Known rows, with every step that occurs
kivu, besap, fite, gunav, lere: [  9.8 -14.4  -1.7 -24.3   9.2   6.7   6.5  -6.1 -17.8 -16.2  32.6   0.6
  -2.4 -12.6  -9.5  -2.1   1.0 -13.7 -35.6  41.5   5.8  22.1  -2.2  -4.3
 -38.9]
besap, fite, nefit, vopo: [ 22.9 -15.5  -7.6   9.4 -17.6 -10.3  -5.3   2.4  15.1 -23.5  -7.6   9.4
   4.6  -0.9   7.5   3.5  15.3   3.4  14.0 -68.0  -2.1   5.4  -7.9  -0.9
  14.1]
rina, kivu, besap: [-20.9  23.0  15.0  -3.1   7.1  19.0  14.7  -5.5  57.6  -7.7  -1.8 -28.2
 -12.4  -3.7  -7.6  -1.9   9.3  -8.8   0.7 -17.2 -14.6  24.7 -16.8   8.9
 -14.1]
lere, gunav, fite: [  6.5  -9.7   6.3  -9.8   3.9   7.6   1.2  10.9  -9.4  10.2 -10.1 -23.7
   4.6  12.4   0.7   1.2  -1.1   7.0   1.0  43.7  -4.3 -14.4  35.6  22.0
   4.0]
besap, fite, gunav: [ 33.0 -15.3  -9.4 -12.6   5.4  -8.9  -0.9   3.0   2.3   2.7  14.0 -19.8
  14.9  -1.9  -5.2   2.4  16.9  -3.5  11.2  21.7   7.4   1.5 -10.8   6.9
 -11.5]
vopo, nefit, lere, gunav, fite, besap: [ -6.1   7.5 -11.2  10.4   3.5  -9.1  -7.7 -23.1 -27.2  17.7 -22.5  12.6
  23.7  25.3  26.2  25.0 -19.5   8.9  37.4  11.6   9.0 -16.8  33.5  30.5
  -4.5]
gunav, lere: [ 10.4 -14.2   4.3 -10.0  18.1   2.3   7.5   0.2  -8.6  -9.5   8.1  -0.8
 -28.7  -4.6  -1.6   3.5  14.1 -14.6 -30.0  43.7 -11.6  13.5   1.9   7.6
 -14.4]
daru, vopo, nefit, fite: [ -8.6  -1.5  -6.0   5.2   1.1  12.6  -7.9  40.5  16.9 -16.6 -17.9  -7.6
 -11.7 -16.0   2.8 -29.1  -7.3  10.1 -21.8  15.4  -0.7  11.3 -18.9   8.7
  51.5]
kivu, besap: [-19.6   4.6  11.1  -9.9  13.4  19.2  15.6  -0.1  31.5 -10.4  -5.2 -31.3
  -7.0  -3.6   4.4  -9.4   3.0 -10.1  -9.8  -0.7  -8.9  32.6   0.6 -15.9
 -11.7]
fite, nefit: [ 18.3  -0.9  -1.8  -5.0   5.3  -1.0   4.6   7.8  35.5   7.4 -18.1 -12.2
 -12.8   9.0   3.3  -0.9  21.8  -5.5  11.5 -34.3 -11.2  22.5  -0.8 -41.0
  -6.2]
kivu, besap, fite, nefit, vopo: [ -8.5  -2.8  -4.2   7.0 -16.0   4.2   1.1   2.5  25.7 -30.9  -6.1   2.0
   3.7  -7.6   6.3  -5.3   1.8  -0.7   5.2 -81.4  -2.0  29.6  -2.9 -17.0
   0.7]
lere, nefit, fite: [ -6.8   3.8  12.4  -0.1   4.4   8.1   3.6  22.8   3.7  -2.7  -7.7  -7.1
 -19.2  -2.5   7.2 -11.5  -7.1   5.1 -23.5 -15.3   2.4 -13.7  -9.7  -9.0
   9.1]
rina, kivu, besap, fite, nefit, lere, gunav: [-16.0  22.1   9.1  13.0 -13.5   1.7  10.8 -19.0  39.6  -6.6 -11.0   0.7
   9.4   7.4 -12.3  21.5  -9.7  -4.6   2.2 -29.4  -6.0  -2.7   1.9  15.9
   0.0]
nefit, fite, gunav, lere, besap: [ 28.8 -25.8   4.8 -14.1   8.4  11.9  -0.2 -12.0 -39.6  12.6  16.6  20.4
   4.9 -31.0 -21.3  -5.8   2.3   2.2 -27.6  51.3   2.2  -4.4  -9.9 -25.0
 -21.1]
daru, vopo, nefit, fite, gunav: [  6.9  -6.5 -18.2 -14.9   4.6  16.4  -9.3  37.1   3.7  -0.3  -4.3  -3.8
  -8.4 -20.7 -10.5 -26.8   0.7   8.8  -7.1  13.5   9.6   8.9 -16.5 -10.0
  38.9]
nefit, lere: [-17.1  -0.1   0.8   2.6  10.1   2.4  11.9 -25.9   6.8   0.5 -15.8 -15.1
  -4.3   5.3   0.8  17.0   5.5  -9.3  -1.2  -2.5  -3.4   5.8  -1.5  14.6
  15.9]
besap, fite: [ 13.2 -10.8   3.8   4.9   0.8 -12.8   0.4   1.3  10.7 -15.6   2.9 -24.1
   8.4   1.8   8.3  -1.2  11.8  -4.6  -1.2  20.1  -1.0   4.9 -12.9  25.7
  -0.3]
daru, vopo, nefit: [ -9.2   6.3 -11.6  -2.6  -3.1  10.2  -8.0  25.2  36.1  -6.0 -10.2 -18.7
 -18.8  -4.2   7.2 -19.0   1.2  -0.1   8.3  37.1  -4.6   7.4 -11.1  10.2
  40.6]
besap, kivu: [-31.2  17.9  11.7  -5.6   8.3  -5.1  12.5  13.6  14.7  -0.9  -1.4 -32.1
   6.8  10.6  -6.5  -6.0  11.6  -6.9  -1.0 -12.9  -7.7  22.2   3.7  -4.5
  20.5]
vopo, nefit, fite, gunav, lere, besap: [ 12.9 -17.1  -5.3 -13.5   9.0   0.0  -9.4   6.2 -30.1   4.9  16.1  30.3
  10.9 -31.5 -14.5 -13.9 -12.5   4.9  -3.7  56.0   6.8  -6.5  -9.9 -24.1
 -18.0]
gunav, lere, nefit, vopo: [ -4.1 -13.6   0.2  -5.0  -5.5  12.4   2.0   8.4 -16.2 -14.6  15.7  24.2
 -45.2  -2.1   2.6   6.1  -3.2  -3.3 -20.0 -14.7  -2.9 -20.4   4.4  21.0
   0.4]
rina, kivu: [  8.9   9.4   8.0   2.5   8.0   3.0   7.4  -3.5  45.7  -2.0  -2.6 -21.9
 -11.9   2.0  -9.3   8.7  21.9  -5.5   9.6 -13.9 -13.3   9.4 -21.3  24.0
   0.7]
vopo, nefit: [-17.0   8.2  -6.1  -4.7  11.7  -8.4  -0.9  18.1  35.3  -6.3  -7.5 -18.3
  -2.2   0.5  10.7  -5.8   0.6  -6.1  21.6  19.4  -3.8   9.5  -6.4   4.4
  -1.2]
besap, fite, gunav, lere, nefit: [ 27.0 -13.8  -5.9 -16.5  -3.4  -8.0  -4.8   8.3 -22.1   1.0  35.1  13.1
 -21.8   1.2  -2.8   3.4   0.8  -6.8 -17.0  42.3  10.9 -27.5  -4.8   7.9
 -34.5]

Rows
[ 24.4  -5.7  -2.3   6.8  -4.0 -18.3  -1.6   5.9  25.3  -8.7  -8.9 -10.2
   5.3   6.7   9.7  -1.6  16.6  -2.6   8.9 -27.5  -4.7  10.8 -10.7 -16.0
  -6.6] -> besap, fite, nefit
[ -7.3 -13.8  -5.4 -13.0 -14.3  14.5  -1.0   4.2 -23.3 -20.8  37.4  27.4
 -22.8 -13.4  -6.9  -1.6 -16.1  -5.5 -18.6  -7.2  12.5 -11.9   1.4   5.6
 -27.2] -> kivu, besap, fite, gunav, lere, nefit, vopo
[ -5.3   1.8  -6.4   2.9   1.2  -2.2   9.4 -21.2  22.4   8.1 -27.9  -0.4
  -6.4  11.2   1.3  17.6  11.9  -7.7   8.3 -51.1  -5.7  11.8   0.9 -30.0
   6.8] -> fite, nefit, lere
[ -0.9  -1.8   8.0 -10.3   5.2   4.4   5.4  12.6  -4.5  -0.3  13.9   7.5
 -43.7   3.7   5.7   0.3  -1.0 -10.9 -27.7  35.9  -5.4 -14.2   3.3  -1.6
 -17.4] -> gunav, lere, nefit
[-44.2  27.7  -6.1  14.9  -0.4 -19.2  -4.4 -15.3 -30.7  24.0 -16.6   7.1
  38.0  37.6  15.0  18.7 -24.0   9.4  33.8 -14.9   8.3 -12.2  40.2  19.1
  12.9] -> vopo, nefit, lere, gunav, fite, besap, kivu
[  0.6  17.9   8.7   4.2   4.4  -8.7   0.5   0.2 -34.2  23.0  -6.9 -13.3
  31.0  32.1  10.0   9.4   2.0   7.9  14.9  -3.8  -0.7  -0.7  41.4  10.8
   3.2] -> lere, gunav, fite, besap, kivu
[  1.3  17.5   3.9   9.6   6.3 -10.9  -2.0 -11.6 -21.0  14.3  -8.0  -9.4
  21.4  29.8  12.8  -0.4  10.5   8.5  21.2 -51.5  -0.4  17.3  19.4  -7.9
  -7.0] -> gunav, fite, besap, kivu
[ 11.4  -1.9  -0.6 -17.1   6.4   9.7   1.6  22.9  -7.3  17.6   5.0  -2.3
 -12.5  -8.4  -8.2  -6.9  -1.0   4.8 -11.1 -13.7  12.0 -12.9  -6.9 -27.2
  -5.4] -> lere, nefit, fite, gunav
[ -3.8  -9.5  14.0  -6.4   6.4   5.0   3.8  22.8 -28.1  -9.3   6.9  17.5
 -39.2  -9.3   2.6  -9.0  -9.7  -0.7 -58.3  15.6  -1.3  -9.9  -5.6  -2.1
  -8.0] -> gunav, lere, nefit, fite
[ 20.8 -24.4 -11.8 -13.2 -13.4  -4.7  -8.8   7.9 -34.5 -11.1  39.7  31.4
 -20.8  -9.3  -7.0   8.1  -2.3  -2.7 -10.8  -6.2  13.5 -31.9  -0.3  24.5
 -12.9] -> besap, fite, gunav, lere, nefit, vopo
[ -0.1   7.2 -18.0  18.0  -9.7  10.6 -15.1 -11.0 -23.0  16.3 -25.3  10.2
   7.4  20.1  22.6  11.4 -20.6  12.4  21.4  31.4   6.7 -23.6  28.2  36.0
  27.2] -> daru, vopo, nefit, lere, gunav, fite, besap
[ -4.5   1.7   5.3 -16.0   1.7   1.7   3.6 -11.5 -22.5  22.1  30.6   4.9
  13.8  -8.1 -29.0  -3.0   6.0  -6.4   3.5  43.6  -2.3   0.8   8.1 -29.5
 -13.6] -> fite, gunav, lere, besap, kivu
[-31.1   1.6 -13.8   5.1 -12.1  18.6  -9.1   6.0  -3.6   9.8 -21.9  -6.5
 -10.1   7.8   3.4  -1.1 -25.6  12.7   5.0  50.9   3.7 -28.6  30.1  43.5
  54.4] -> daru, vopo, nefit, lere, gunav, fite
[ -2.9  -3.4 -14.5  10.2  -9.1 -17.4 -12.9 -37.0  -1.3   9.1   8.1   3.4
  45.0 -10.5  -4.6   8.8 -17.5   3.4  47.3  40.8  16.7 -27.8 -11.7   8.8
  -5.0] -> vopo, nefit, lere, besap, fite, gunav
[-25.0  28.0   1.5  11.8  13.4 -22.2  -2.4  18.0 -17.5  -6.0 -12.2   3.2
  29.6   7.8  15.8  -9.8  -5.5   8.7   5.7 -50.2   4.1  35.8  -5.4 -13.9
  11.6] -> vopo, nefit, fite, besap, kivu
[ 22.6 -20.6  12.7  13.0  -6.3  -9.1  -5.4 -18.9 -13.9 -12.4  19.7   7.5
   7.9 -13.3  -0.1  -0.7   0.2  -3.9 -14.7  76.7  -5.9 -12.5 -11.9  26.0
 -22.6] -> gunav, lere, besap, fite
[-24.6   8.2   0.6 -13.8   4.9  -5.9  -5.9  10.7 -33.4   5.4  21.1  23.0
  22.8 -20.9 -26.1 -18.4 -16.6   7.0  -9.2  28.4   7.7   4.8  -1.2 -29.5
  -0.8] -> vopo, nefit, fite, gunav, lere, besap, kivu
[ -5.7  18.3  13.7  10.9  14.1 -10.3   5.9   5.3 -29.7   3.1 -10.7  -2.4
  28.1  11.6   5.6  -1.2  10.3   4.9 -11.6 -57.4  -0.3  33.1  -2.0 -17.7
  14.3] -> nefit, fite, besap, kivu
[ -8.9  -0.6  -0.8  -0.6 -10.1   8.7   0.9  14.9  15.9  -8.7   1.7  -0.4
 -27.5   1.0   6.5   0.8  -2.2   1.3   8.7 -41.4   0.2 -17.9   0.5  11.8
  15.7] -> lere, nefit, vopo
[-11.8  28.7  13.3  15.2   1.8  -7.6   3.2  17.3 -23.4  10.6  -6.0   7.3
   6.6  17.1  13.6  -4.9  -4.7   7.3  -7.8 -70.1   6.0   0.8  -3.1 -19.8
   1.7] -> lere, nefit, fite, besap, kivu
[-20.4  23.2   5.5  20.0 -10.9  -4.2   8.3 -35.6  49.4 -11.9 -14.0   3.8
  -0.3   6.0  -9.3  13.9  -1.1  -4.9   1.6 -71.9  -5.1  17.8 -21.3   2.1
  -7.6] -> rina, kivu, besap, fite, nefit, lere
[-11.9  -2.4   7.0  16.0  -3.3   3.8   5.6 -40.7  11.4  15.7 -12.3  -6.2
  15.2  -3.8  -1.6  15.8  -2.6  -4.0  19.7  21.3  -3.6 -16.5  -5.4   5.9
   5.5] -> nefit, lere, besap
[  4.3  14.6   5.5 -12.9  -8.0   7.4   2.5  -8.0  15.4  -5.6  39.3  14.1
 -28.0  -6.7 -18.0   0.5  -7.2  -8.9 -16.3  16.3   4.9 -12.7 -16.1  13.6
 -50.4] -> rina, kivu, besap, fite, gunav, lere, nefit
[-21.7  -1.6  -4.0  30.5 -13.8 -19.6 -11.5 -32.6  14.2  -4.2  -4.8   0.5
  32.2  -6.4  11.2   8.4 -24.9   5.2  36.4  40.2   8.2 -27.0 -14.2  28.4
   9.5] -> vopo, nefit, lere, besap, fite
[ 22.7  -7.1   7.6   6.0  11.6  -0.2  -0.4   6.8 -50.5  -2.0   3.1  36.9
 -22.2   3.4  17.6   4.8  -3.0   0.3 -36.8  -5.3   1.7  -0.2  -4.1  -9.9
 -31.5] -> gunav, lere, nefit, fite, besap
[ -8.2  16.2  13.2   9.7  -4.8   3.4   6.6  -8.5  46.0 -25.5   7.1 -24.4
   3.5  -4.8  -5.9  -1.4   4.4  -6.1  -4.3 -10.7  -7.1  17.9 -27.6  30.6
 -15.2] -> rina, kivu, besap, fite
[ 40.0 -18.8  -2.7   0.0  -8.0  -8.5  -7.3 -18.0   3.4  15.3  19.4 -12.8
  35.7 -12.5  -7.0   0.5   7.4   2.2  35.1  47.1   7.8 -18.9 -14.4  -0.8
 -20.6] -> lere, besap, fite, gunav
[ 23.7  -8.1  -0.3 -11.2  -2.6   4.6  -0.4  16.1   8.5  19.7 -21.0 -10.3
  -1.4  16.7   0.4  -0.8   5.5   8.3  12.5   2.8  -7.0  -7.2  37.4 -21.4
  -3.4] -> lere, gunav, fite, nefit
[  9.4 -15.7 -19.2 -20.8   8.7  17.9  -9.7  35.6 -25.2  -6.9  10.7  22.3
 -26.4 -26.0 -14.9 -22.1  -3.4   3.8 -41.1  47.4   7.0   9.3 -10.2  -6.0
  21.6] -> daru, vopo, nefit, fite, gunav, lere
[ 17.2 -16.0  -6.3  -4.2 -14.4   8.2  -5.1  13.8  -3.1   4.3 -20.0   5.6
  -0.2  10.1   0.1   4.2   3.9  12.3  15.0 -43.2  -4.8 -13.2  37.2  -3.4
  19.1] -> lere, gunav, fite, nefit, vopo
[ 15.4  -9.0  -8.6  -1.2  -5.4   2.0   0.9   4.9  22.0  -9.1 -15.7   6.2
 -12.5  -0.6   2.0   5.4  19.4  -1.2  17.9 -79.3  -8.9  14.7   1.2 -23.2
  16.2] -> fite, nefit, vopo
[-35.3   6.6 -16.4   7.4  -2.9  12.6  -3.6  -1.5  26.5  -2.6 -20.5  -8.1
 -17.9  -1.8   5.0  -3.0  -9.0  -1.0   4.5  13.0   0.1   0.5  -8.2  24.9
  48.8] -> daru, vopo, nefit, lere
[ 35.9 -17.4   5.6  13.6 -12.4 -11.5  -7.9 -16.2  -2.2  -5.1   6.5  20.6
   3.0  -7.2  -0.4  -3.4   6.9  -2.3   0.4  32.6  -8.3  -6.1  -8.2 -17.9
 -29.9] -> gunav, lere, besap, fite, nefit
[ -2.7  23.2   6.4   7.3  12.1 -14.8   6.7  -8.2  -2.9  10.9  -1.7 -12.2
  22.4  24.6  12.2   6.8  18.7  -4.1  19.4 -38.1  -4.9  28.8   4.7 -13.5
  -3.3] -> fite, besap, kivu
[  2.2  -3.9  -3.0  16.6 -15.7   1.2  -6.3 -44.5  10.0  29.1 -29.1   8.6
   9.1   7.3   2.0   6.9  -6.1  11.0  29.2 -35.2  -1.1 -15.1  12.7 -34.5
  -5.2] -> gunav, fite, nefit, lere, besap
[ -1.7  -2.0  12.3 -11.7   4.9   2.9   3.2  -0.6 -42.8  13.2  23.5  16.3
  19.1 -20.1 -32.6 -13.5  -1.3   3.0 -27.0  22.6   3.0   4.9  -1.7 -30.4
  -3.9] -> nefit, fite, gunav, lere, besap, kivu
